Each row comes from the steps of one path. Every step used is in the known rows, and no mark comes twice. Write the path behind each row, first mark first.
In the rows, 128 means zero.
Known rows
seke/kimab: [101  83  33 160 131 125  82 141 132 116 136  76 149 128 176 127 157 127
 108]
bofilor/lamive/nusu/seke/kimab/gidi: [ 89 174  65 124  92 123 104 102 128  88 100 168 143 117 125 129 168  74
  86]
kimab/lamive: [ 89  67 136 150  84 142 111 139  96 105 114 101 165 117 158 121 158 127
 126]
kimab/lamive/nusu/seke: [ 97 133 138 108  80 118 116  97 134 106 116 168 136 105 103 129 169 109
  95]
gidi/kimab/lamive: [ 75  79 103 152  82 136 108 173 105  84  72  71 152 160 156 113 134 138
 130]
duvez/nusu: [113  84 110 184 132 115 127 122 122 116 131  92 116  87 148 113 164 127
 104]
seke/kimab/lamive/bofilor: [ 96  69 100 138  88 125 110 135 102 123 133 101 162 140 170 118 162 131
  83]
seke/kimab/lamive/nusu: [ 85  93  62 112 102 114 122 104 133  98 107 124 143 135 126 129 165 115
 101]
duvez/kimab/lamive/bofilor: [104  44 119 158  96 137 139 128  95 119 143  87 145 131 184  99 145 140
  86]
gidi/kimab/duvez/nusu/seke: [130  90  63 150 132 110 125 156 138 102  81  71 100 146 113 106 152 164
 106]
duvez/kimab: [107  59  48 180 137 139 111 137 126 111 146  61 130 120 190 109 142 137
 111]
bofilor/lamive/kimab: [ 72 144  67 151  98 135 112 151  84 144  90 130 158 133 175 115 157  59
 120]
lamive/nusu/seke/kimab: [109 157  47 117 123 103  88  95 172 120 141 151 118 111 116 135 170 106
  78]
duvez/nusu/lamive: [ 93 104 139 168 121 107 137 100 124 109 113 103 111  88 106 124 161 117
 105]
lamive/nusu/duvez/kimab: [102  74  74 112 156 146 157  86 154 144 148 145 101 135 145 117 158 121
  90]
lamive/kimab: [100 138  36 160 121 121 113 157 117 157 123 114 147 143 181 114 145 102
 110]
nusu/seke: [115 130 107 164 112 126  64 136 141 123 150 120 140  94 149 127 160 124
  98]
duvez/nusu/seke/kimab/lamive: [115 101  87 148 131  72 105 107 159  70 104 118 113  91  81 119 165 149
  69]
kimab/lamive/nusu: [ 86 101 134 116  78 136 139 105 110 115 114 143 146 119 135 125 166 104
 117]
duvez/kimab/seke: [129  62  66 164 127 123 103 152 141 102 138  69 126  99 162 131 120 139
  83]

Write each row's path
[107 101  89 158  95 127  85 193 131 101  95  67 137 133 153 138 112 133
 101]  gidi/kimab/seke
[105  33  75 145 169 154 131 123 145 133 149  99 119 135 168 112 148 152
  96]  nusu/duvez/kimab
[ 94  14 104 127 148 148 144 117 134 110 121 111 130 141 146 110 145 159
  98]  nusu/duvez/kimab/lamive
[ 75  88 101 108 130 157 151  89 118 133 112 158 116 127 142 119 166  77
 103]  bofilor/lamive/nusu/duvez/kimab
[110 163 104 126 106 122  97  97 152 135 149 162 121  98 126 132 170  98
  90]  lamive/nusu/seke
[ 85  72  78  85 127 124 137  94 146 114 109 150 134 148 112 130 168 126
  90]  seke/kimab/lamive/nusu/duvez
[123  35  91 131 159 139 123 135 158 126 141 106 115 118 143 131 126 154
  72]  nusu/duvez/kimab/seke
[ 87 115 174 154  77 146 116 117  91 163 153 116 148 118 164 125 160 102
  93]  nusu/lamive/bofilor
[ 98 154  74 169 122  93 167 117 127 104  85 129 119 126 107 109 142 118
  88]  duvez/nusu/lamive/kimab/gidi
[ 72 134 122 130  82 153 122 106  89 133 110 149 142 105 159 126 177  47
 124]  bofilor/lamive/nusu
[101 135  61  90 104 126 112  98 122 124  97 153 129 124 110 130 187  79
 102]  bofilor/lamive/nusu/seke/kimab/duvez
[122  64 113 141 126 124 160 108 110 127 103  87 113 118 104 118 172 141
 119]  kimab/duvez/nusu/lamive
[120 105 120 148 115  77 116 103 142 101 127 130 113  96 101 114 168 144
  45]  duvez/nusu/seke/kimab/lamive/bofilor
[128  66 146 139 109 127 172 106  91 159 128 100 114 123 124 111 176 136
  95]  kimab/duvez/nusu/lamive/bofilor
[ 95  69  78 132 109 128 153  99 126  93 117 112 125 127 141 112 149 124
 105]  duvez/kimab/lamive/nusu
[137  93  29 129 137 115  77 135 152 120 129  98 135 132 129 127 171 151
  93]  nusu/seke/kimab/duvez
[ 71 110 139 100 109 163 138  95 105 150 113 176 131 120 142 129 178  62
 113]  bofilor/lamive/nusu/duvez
[ 91 142  86 158 130  87 150 109 130 128  93 123 108 113 100 116 151 105
  94]  duvez/nusu/lamive/kimab
[111  64  52 147 111 152 119 183 107 126  90  46 138 178 173 110 147 151
 140]  gidi/kimab/duvez
[109 153  22 175 112 129 131 166 113 129 114 120 161 158 190 106 134 120
 102]  lamive/kimab/gidi
[ 82 168 126 120  84 135  98  98 116 124 114 172 134  93 128 131 179  55
 105]  bofilor/lamive/nusu/seke
[ 83  99  88 118 122 162 167  94 114 109 106 162 127 139 149 113 158  90
  96]  bofilor/lamive/nusu/duvez/kimab/gidi
[104 110  57 134 119 120 160 137  82 145  68 120 127 136 139 104 171  85
 117]  bofilor/lamive/kimab/duvez/nusu
[124  63  78 130 128 107 151 105 115 141 121  87 114 138 120 117 174 146
  79]  seke/kimab/duvez/nusu/lamive/bofilor
[ 97 115  50 127 103 144 133 153  73 159  79 117 155 156 168 111 167  78
 132]  bofilor/lamive/kimab/duvez
[ 89  64  64 138 108 120  98 137 122  91 107  87 161 135 149 126 157 136
 109]  seke/kimab/lamive
